(in the rows, 128 means zero)
Known rows, with every step that occurs
givef > miguka > saloped > kuge > niva: [168 108 161 183 107 167 124 139  92 111  99 191 115  98 128 191  92 135
 114 118  98 137 119 105  83 148 135 118  97 111 126 165]
vokinep > miguka > godavov: [143 139  87 189 153 116 182 138 111 114  95 147 116 126  96 144  96 139
 133 113 102 126 155 123 123 154 118 129 161 115 137 134]
givef > miguka > saloped > kuge: [134 100 163 177 123 160 143 134 107  99 128 184 108  96 119 162  87 133
 113 111 105 134 129 102  91 125 145 118  95 142 120 173]
saloped > kuge > puga: [147 158 116 186 155 138 137 143 110  89 137 131 126  96 122 174 122 135
 128  70 119 124 151  95  79 121 138 125 143 138 129 167]
saloped > kuge > vokinep > miguka: [132 139  97 185 142 129 124 156 108  82 120 109 132  97  61 168 109 135
 114 101 121 153 195 136  74 174 126 126 156  91 131 166]
miguka > vidos > kuge: [151 153  72 184 118 124 161 166 121  73 117 136 123  98 131 145  98 142
 128 113 114 132 113  90 149 114 207 120 137 124 167 127]
kuge > puga > miguka: [140 177 100 169 155  72 132 128 110  89 109 135 124 118 122 178 117 130
 125  89  86 121 162 128 139 132 145 120 138 138 130 143]
vokinep > miguka > godavov > kuge > likav: [173 119  96 195 129 114 231 177 100 115 117 158 122 154  77 146  85 138
 127 156  90 148 162 124  98 171 125 131  95 103 167 133]
vokinep > kuge > puga: [145 168 116 183 149 116 142 136 111  93 118 134 117 121 122 220 134 125
 121  95 109 120 173  94 105 108 107 121 155 138 143 123]
kuge > puga > miguka > niva: [168 188  78 184 119  94 110 129  99 100 101 146 123 114 126 168 116 122
 120  80 116 127 172 142 134 133 135 122 132 160 138 143]
puga > miguka > saloped > kuge: [131 109 157 162 116  99 126 136 111  95 120 122 104  87 121 156  81 135
 120  90 108 140 127 129  83 127 168 119 143 145 117 180]
godavov > kuge > vidos > miguka > niva: [196 156  93 199  96 118 161 168 112  96  96 177 121 149  83 161  92 122
 133 156 130 137 178 124 126 198 170 112  50 150 182 158]
saloped > kuge > likav: [171  97 118 186 128 141 164 149 104 102 153 116 126  99  90 148  88 130
 131 120 122 151 108  90  69 121 148 133 125 117 141 171]
miguka > niva: [158 130  97 187 114 151 116 131 108 113 111 143 110 119 124 136 117 122
 129 121 147 143 135 107 136 136 133 130 131 142 140 143]
godavov > miguka > saloped > kuge > votidig: [141 102 155 189 128 168 129 136 111 106  83 156 116  96  99 141 108 145
 107 119 102 123 122 119  67  79 141 120  86 115 141 170]
vidos > kuge: [119 124 114 173 153 114 139 167 116 100 128 146 116 102 137 145 100 128
 132 123 108 131 123  97 155 118 206 109 134 128 160 140]
vidos > kuge > fipos: [ 79 138 110 175 141 127 151 167 104 102 114 140 122  98 125 172  88 121
 155 107 102 109 121  99 166  74 192 108 116 106 140 140]
godavov > kuge > givef > miguka: [121 130 114 178 141 136 196 159 106 101 106 189 122 149 116 201 140 132
 162 128  89 118 138 104 138 186 141 118  45 173 176 132]
saloped > kuge: [139 114 116 179 150 139 143 136 114  98 141 127 122  94 116 159 110 135
 135  97 128 138 108  90  89 130 157 124 149 133 131 170]
vokinep > miguka: [132 137  96 171 141 109 130 137 115  95 111 109 120 123 104 153 115 129
 135 125 116 125 159 136 132 162 126 125 165 110 141 138]
puga > miguka > saloped > kuge > votidig: [137 124 157 156 128 109 121 135 111 101  66 133 117  85 117 141  76 142
 100  82  89 130  99 126  75  94 157 118 139 142 132 172]
puga > miguka > vidos > kuge: [147 164  61 169 118  69 152 159 118  72 101 133 129  95 132 152  79 142
 127 103  89 133 118 125 155 120 220 112 139 135 161 135]
miguka > godavov > kuge: [135 120 118 186 155 140 214 157 112 116 111 194 115 138 118 156 115 141
 135 136  95 146 125  82 123 157 147 125  89 129 152 139]
puga > miguka > godavov > kuge: [132 138 104 172 151  83 217 161 107 113 102 185 118 140 118 162  95 139
 137 134  73 143 126 117 126 161 167 120  94 146 143 141]
kuge > vidos > miguka: [169 148 104 186 133  98 154 140 123  84 109 151 115 125  69 161  85 128
 135 134 100 126 153 111 139 171 178 122 105 127 161 158]
givef > miguka > saloped: [131 106 162 169 122 145 135 128 110 102 114 194 104 116 120 153  94 129
 112 137  90 132 138 107 142 127 135 124  92 143 128 146]
puga > miguka > vidos: [158 158  61 170 114  83 156 129 114  73 100 121 128 111 115 164 100 144
 131 107  95 137 112 126 138 139 160 131 147 132 143 140]
vidos > miguka > godavov > kuge > givef: [133 129 106 205 157 111 241 154 104 114 100 194 116 156 100 185  90 143
 159 102  85 128 146  96 126 198 189 121  79 150 179 131]
saloped > kuge > niva: [167 126 117 186 126 146 124 142  96 108 110 137 129 100 122 193 121 136
 137 106 119 141  97  92  84 146 145 124 147  94 135 167]
miguka > godavov > kuge > puga: [151 162 118 192 162 139 213 166 106 109 114 196 118 144 124 171 128 139
 123 114  87 135 165  86 115 150 138 127  82 138 151 134]
kuge > puga > miguka > saloped: [137 154 152 166 127  90 118 126 109  90 110 139 104 112 130 173 111 129
 111  90  85 127 179 135 123 123 142 122 136 143 125 147]
vokinep > kuge: [134 124 122 171 139 116 150 136 112  99 119 129 114 124 114 205 121 121
 132 117 117 131 130  95 117 118 123 129 163 136 146 127]
saloped > kuge > vokinep > miguka > likav: [166 125  85 200 102 133 167 154 102  84 119  89 134 101  59 169  90 148
 105  87 138 155 204 128  70 164 126 129 153  98 139 165]
saloped > kuge > vidos > miguka > likav: [204 132  93 210  95 112 194 143 113  84 124 119 125 106  69 172  51 142
 127 103 132 130 152 104  80 153 187 119 108 145 164 183]
vidos > kuge > puga: [132 169 110 181 157 115 131 162 114  90 130 156 122  99 139 160 115 127
 123  97 101 118 171  96 149 107 183 109 123 127 155 133]

Rows
[126 108 156 175 116 153 155 126 108 106 101 183 104 125 116 181 121 128
 147  99  86 113 141 106 139 150 129 121  90 172 154 140]
kuge > givef > miguka > saloped
[160 145  76 185 106 129 109 139 102 108  98 119 120 123 106 142 116 120
 126 117 152 131 174 146 130 157 115 124 160 121 140 136]
vokinep > miguka > niva
[124 157 154 164 128  75 120 159 108  92 109 154 108  95 148 162  86 129
 110  87  78 121 184 132 141 107 201 102 126 141 144 144]
vidos > kuge > puga > miguka > saloped
[172 117  83 184 101 107 173 138 108  97 114  93 124 123 102 163  96 141
 126 121 131 126 166 131 122 155 125 123 162 120 152 142]
vokinep > miguka > likav
[128 109 155 161 112 107 144 129 105  96 103 113 106  97 120 181 108 133
 155  51  96 122 131 130  80 143 163 115 140 175 142 169]
puga > miguka > saloped > kuge > givef
[162 116  95 192 111 130 190 130 106 102 125 170 124 126 108 164  84 137
 117 130 112 134 133  95 141 136 144 130  90 147 144 139]
givef > miguka > likav
[128 113 151 170 116 133 106 148 106  86  99 119 108 114  65 161 110 132
 102 118 104 153 220 149 116 171 113 124 149  88 138 142]
kuge > vokinep > miguka > saloped
[128 139 111 181 140 119 180 134 109 103 102 167 117 138 105 239 126 119
 154  98  91 109 137  99 121 141 110 120 110 181 163 116]
vokinep > kuge > givef > miguka
[149 129 172 177 128 155 130 134 105  89 138 135 106  88 132 169 114 135
 113  70 117 128 168  95  71 112 132 119 131 137 123 171]
miguka > saloped > kuge > puga
[164 150  70 188 118 137 165 132 116  76 108 179 126 124 108 161 100 144
 119 128 101 131 119  97 145 137 142 133  96 140 145 132]
givef > miguka > vidos
[133 150 163 161 123  94 152 154 103  86 108 150 106 130 138 184 121 132
 116 111  82 129 182 134 120 151 150 118  86 149 141 147]
godavov > kuge > puga > miguka > saloped
[181 165  69 192  99 127 153 166 100  88  83 203 137 110 136 184  89 145
 123 137  91 133 112 101 153 138 193 117  91  98 173 121]
givef > miguka > vidos > kuge > niva
[169 137  65 201 115 138 168 129 118  75 112 136 128 125  98 164 137 148
 135 140 115 133 141 113 135 124 154 135 100 105 151 136]
godavov > miguka > vidos
[119 171  64 192 116 133 183 165 102  82  99 186 129 104 120 180  67 136
 137 112  89 113 117 104 169  73 186 113  69 113 148 128]
givef > miguka > vidos > kuge > fipos
[170 122 159 174 105 157 152 144 121  88 111 176 110  95  91 162  91 126
 118 123  99 122 145 106  78 136 130 119  64 166 142 184]
givef > miguka > saloped > kuge > vidos
[ 99 141 109 203 148 117 228 158  99 118 103 201 118 147  89 187  55 143
 146 125  84 127 134 105 144 135 183 115  64  97 140 137]
vidos > miguka > godavov > kuge > fipos
[138 133  96 194 162 138 196 132 115 119 105 227 115 127 105 148  82 140
 124 131  82 136 117  91 141 134 137 127  87 144 130 136]
givef > miguka > godavov
[131  98 170 175 120 168 115 143 110  88 126 143 110  92  79 165 104 135
 103  90 115 168 166  99  72 137 135 124 127 109 127 170]
miguka > saloped > kuge > vokinep
[171 155 108 185 127  84 159 142 121  85 102 142 115 135  71 217  80 114
 134 132 106 121 165 109 117 144 153 116 127 141 173 138]
vokinep > kuge > vidos > miguka
[131 123 118 190 151 137 233 160 110 120 100 178 111 147 110 182 138 141
 167 100  90 124 127  80 120 177 137 128  87 168 170 129]
miguka > godavov > kuge > givef
[165 140 109 199 137 141 214 162  89 130  84 249 126 151 120 195 104 140
 129 161  68 143 115  90 129 178 135 120  44 105 151 128]
givef > miguka > godavov > kuge > niva
[140 136 117 177 158 144 136 142 115 101  85 134 136  90 107 139  98 141
 113  94 111 130  80  89  82 102 142 126 142 131 141 161]
saloped > kuge > votidig
[171 145 117 185 138 136 226 174 123 105  96 188 115 147  87 166 118 134
 139 150  87 128 139  89 113 175 133 127  54 152 168 149]
miguka > godavov > kuge > vidos
[ 99 131 112 186 141 152 152 141 103 100 126 124 123  90 103 185  92 133
 156  85 117 114 105  95  98  89 145 118 125 113 111 173]
saloped > kuge > fipos
[168 129 155 160 100 104 136 142 121  85  99 120 106  89  93 160  89 129
 128 100  97 125 139 134  77 142 157 117 114 163 133 190]
puga > miguka > saloped > kuge > vidos
[181 141 102 210 146 118 204 147 115 100 105 178 118 104  66 151  52 141
 133  98 105 129 139  94  80 159 180 116 100 142 145 178]
saloped > kuge > vidos > miguka > godavov
[149 136 108 182 127 121 119 169 103 112 100 158 126 106 146 175 107 128
 137 129 105 133 114  97 149 128 191 115 139  89 164 131]
vidos > kuge > niva
[155 121  91 175 106  73 175 131 110  98 108 109 125 120 114 163  86 141
 125 108 103 139 126 124 137 135 168 126 142 148 139 146]
puga > miguka > likav
[162 134 119 178 121 122 129 139  97 113  86 136 122 129 120 240 129 124
 134 129 109 134 126  96 109 130 111 128 163  97 156 118]
vokinep > kuge > niva
[162 197  65 195 129 125 166 164 112  70 115 195 129 107 139 174  96 141
 105 105  85 119 165  97 151 106 186 114  80 133 164 123]
givef > miguka > vidos > kuge > puga
[148 127 154 202 125 162 137 133 103  94 138 152 114 102 114 175 139 136
 118  93 111 117 196 125  73  97 143 120  89 115 132 173]
godavov > miguka > saloped > kuge > puga
[121 138  97 198 163 128 220 161 108 123 100 229 110 117 121 165  87 136
 149  89  68 110 123  88 150 138 185 108  76 174 167 125]
vidos > kuge > givef > miguka > godavov
[135 108 146 174 109 140 140 138 101  98 105  91 105  97 106 181 121 136
 150  61 122 108 172 131  68 156 126 119 159 149 148 162]
vokinep > miguka > saloped > kuge > givef
[132 100 162 187 119 132 152 129 104  99 123 134 101  99  97 183  76 144
 145  65 111 124 147 110  86 157 190 114 128 148 152 170]
vidos > miguka > saloped > kuge > givef
[174 116 147 179  93 142 102 146  93 107  91 111 112  96 116 187 104 136
 121 105 123 128 158 137  64 161 125 118 168  80 135 163]
vokinep > miguka > saloped > kuge > niva
[122 115 154 163 119 112 114 140 104  88 113 137 112  87  85 163  87 135
 106  88  95 165 163 133  78 141 159 116 131 119 119 176]
puga > miguka > saloped > kuge > vokinep
[135  86 158 192 116 161 137 136 110 101 131 147 109  96 106 159 125 134
 128 124 122 130 150 119  76 106 153 118  96 116 127 180]
godavov > miguka > saloped > kuge
[133 131 112 190 159 134 230 158 111 117 111 247 121 147 114 166  96 138
 126 150  77 143 127  93 134 164 145 120  32 147 146 136]
givef > miguka > godavov > kuge
[122 141 115 171 158 118 135 168 122 102  75 156 127  99 127 126  90 132
 112 116  94 123  94  92 144  89 190 118 128 124 171 131]
vidos > kuge > votidig
[162 156  69 191 113 143 184 129 115  78  96 168 125 130 109 185 128 147
 148  93  93 114 122  97 141 163 137 131  96 175 164 124]
kuge > givef > miguka > vidos
[156 172  65 184 132 129 165 167 117  82  61 202 141 105 122 136  70 145
  91 126  82 121  89  95 153  91 190 120  81 135 174 120]
givef > miguka > vidos > kuge > votidig
[149 118 103 192 101 132 243 161 102 104 111 174 125 151 117 208 124 144
 152 117  98 124 148  92 132 181 137 124  40 180 181 133]
godavov > kuge > givef > miguka > likav
